Each row was made from one path, in order. Every step used is in the known rows, and no mark comes twice. Write each row's path.
Known rows
X > N: |   1.5 |  -1.3 |   2.7 |  -5.4 |  -1.9 |  -1.6 |  -7.8 |  -4.6 |  -2.7 | -13.1 |  -6.9 |  -8.0 |   8.0 |   7.5 |  14.7 | -13.8 |  16.9 |
V > M: | -13.2 |  -2.6 |  26.5 |  -6.7 |  12.4 |  -9.9 |   0.1 |   1.5 | -19.3 |   4.0 |  -2.6 |   7.6 |   6.7 |  -4.8 |  -2.9 |  -3.6 |  33.8 |
U > P > M: |   8.8 |  -3.1 | -49.7 | -27.6 |   5.0 | -11.7 |  10.5 |  -0.3 | -25.5 |  11.8 |   0.9 | -26.9 |  14.6 | -11.5 | -10.1 | -12.9 | -16.4 |
U > P > M > V: |  -6.5 |  -3.0 | -42.4 | -30.9 |  30.1 | -15.4 |   9.6 |  19.2 |   1.6 |  21.1 |   8.1 | -23.4 |  16.6 |  -7.2 |  -2.6 |   7.3 | -13.3 |
V > M > N: |  -5.6 |   2.2 |  25.2 | -17.3 |  13.7 |  -4.9 |  -4.6 |   5.5 |  12.1 |  15.8 |   3.3 |   2.6 |   4.6 |   0.6 |   5.4 |  -3.0 |  43.7 |
M > V > G: | -20.7 |  -1.3 |  19.3 |  -0.9 |  44.9 | -16.1 |  -6.5 |  41.2 |  14.7 |   8.6 |  14.9 |  15.4 |   6.4 |   3.4 |  13.9 |   7.3 |  15.4 |
U > P > M > N: |  16.0 |   1.3 | -49.6 | -39.4 |   5.2 |  -5.5 |   6.0 |   3.7 |   7.9 |  23.6 |   8.3 | -32.6 |  13.2 |  -5.5 |  -2.7 | -12.1 |  -6.5 |
G > V > M: |  -7.7 |   5.7 |  37.7 |   8.8 |   7.8 |  -4.4 |  -4.2 | -20.1 | -21.0 |   0.6 |  -2.2 |   1.9 |   3.2 |  -3.1 |  -6.7 |  29.8 |  32.4 |
X > G > P > M: |  16.6 |   6.5 | -16.1 |  12.4 |  24.5 | -21.9 |   0.1 | -10.1 | -31.1 |   0.8 |   6.5 | -23.6 |   6.9 |   5.4 |  -6.0 |  -6.9 |   5.0 |
U > X: | -14.3 |  -7.6 |  -8.1 |  -5.9 | -10.0 |   5.4 |   8.9 |  -7.0 |  -8.1 | -10.4 |  -6.2 |   7.7 |   4.7 |   3.4 |   6.4 |  -3.6 |  -4.5 |
M > N: |   6.7 |   4.6 |  -0.5 | -11.2 |  -0.3 |   4.8 |  -4.6 |   3.7 |  31.2 |  11.0 |   6.5 |  -5.7 |  -1.7 |   5.0 |   7.8 |   1.2 |  10.8 |
G > V > M > N: |  -0.8 |  10.3 |  37.5 |  -3.2 |   8.5 |   0.3 |  -8.4 | -15.9 |   9.9 |  12.0 |   4.5 |  -3.7 |   1.6 |   2.7 |   0.5 |  30.3 |  43.2 |
P > M: |  -1.8 |   0.2 | -18.9 | -13.0 |  18.9 |  -5.7 |   5.5 |  -9.7 | -26.0 |   9.4 |   6.5 | -17.4 |   1.8 |  -4.1 |  -8.5 | -18.4 |   9.3 |
X > G > P > U: |  27.1 |  -1.6 | -11.6 |  10.5 |   4.1 | -15.4 |   2.7 |  -4.9 | -22.5 |  -2.7 |   4.9 | -16.8 |  11.0 |   3.5 |   0.3 |  -7.7 | -13.5 |
G > P > U > X > N: |  10.0 |  -7.6 |   3.4 | -13.4 |  -9.1 |  -3.4 |   6.9 | -27.4 | -30.6 | -10.8 |  -9.6 |  -5.5 |  15.7 |   3.9 |  15.0 |  -8.0 |  -5.9 |

Which path is each row?
| -11.0 |  -4.1 | -30.3 | -29.1 |  50.5 | -27.4 |   4.0 |  39.9 |  -7.6 |  19.8 |  16.2 | -10.0 |  21.3 |  -7.6 |   4.0 |  -5.4 |  -0.7 | => U > P > M > V > G
| -14.3 |  -0.6 | -18.0 |   3.1 |  37.2 | -20.9 |   8.1 |   2.4 | -12.8 |  -0.3 |   6.1 | -12.0 |  13.6 |  12.6 |   8.5 |   8.5 |   6.1 | => U > X > G > P > M > V
|   7.0 |   7.2 |  13.0 |   1.3 |  43.3 | -25.5 |  -3.0 |   0.0 | -38.2 |  14.2 |  13.3 |   0.0 |   4.0 |  -6.2 |  -5.6 |  -2.1 |  14.9 | => V > G > P > M
| -21.6 |  -1.1 |  -2.3 | -13.9 |  65.6 | -22.5 |  -1.1 |  31.2 | -11.3 |  17.9 |  21.6 |  -0.1 |   8.4 |  -1.3 |   5.9 |  -9.7 |  26.4 | => P > M > V > G
| -10.6 |  -9.1 |  21.1 | -14.3 |  36.3 | -19.9 |  -0.2 |  13.7 | -14.6 |  -2.7 |   4.8 |  10.9 |  22.5 |   7.3 |  29.3 |  -0.2 |  11.0 | => M > V > G > P > U > X > N
|   5.5 |  -9.3 |  14.1 | -12.2 |  12.6 | -14.8 |   1.1 |  -7.0 | -39.6 | -12.5 |  -1.7 |   7.4 |  20.5 |   3.5 |  20.8 | -19.6 |   6.6 | => V > G > P > U > X > N
|   4.6 |  -8.7 | -27.0 |   4.9 | -16.3 |   2.7 |  11.0 | -21.9 | -30.6 | -21.1 |   0.7 | -19.0 |  14.9 |  10.2 |   7.0 |  -7.9 | -10.9 | => P > U > X > G > V
| -12.9 |  -7.9 |  18.0 |  -9.7 |  38.4 | -18.6 |   8.0 |  17.9 | -10.1 |  10.2 |  12.6 |  19.9 |  14.0 |   0.0 |  14.6 |  13.3 |  -5.7 | => M > V > G > P > U > X
|   2.9 |  -1.3 |  -4.1 |  18.8 |  -6.6 |  -9.9 |   3.9 |  -7.3 | -14.3 | -18.9 |  -7.2 |   1.9 |  10.0 |  12.8 |   9.2 |   7.2 | -10.0 | => U > X > G > P
|   7.2 |  -6.4 |  -1.2 |  -8.9 |  -6.9 |  -2.3 |  14.4 | -22.9 | -27.2 |   2.3 |  -3.1 |   1.9 |   7.8 |  -3.0 |   0.2 |   5.8 | -21.0 | => G > P > U > X
|  -8.0 |   7.2 |  39.2 |  12.2 |  49.0 | -23.8 |  -9.9 |  30.3 |  13.5 |  14.2 |  12.7 |  20.8 |   3.9 |   2.1 |  10.2 |  36.4 |   7.4 | => M > V > G > P
|  10.6 |   8.6 |   2.1 |  -0.1 |  22.3 | -13.8 |   2.2 | -20.1 | -27.9 |  15.5 |   5.0 | -11.8 |  -1.2 |  -5.6 | -11.9 |   9.7 |   2.0 | => G > P > M
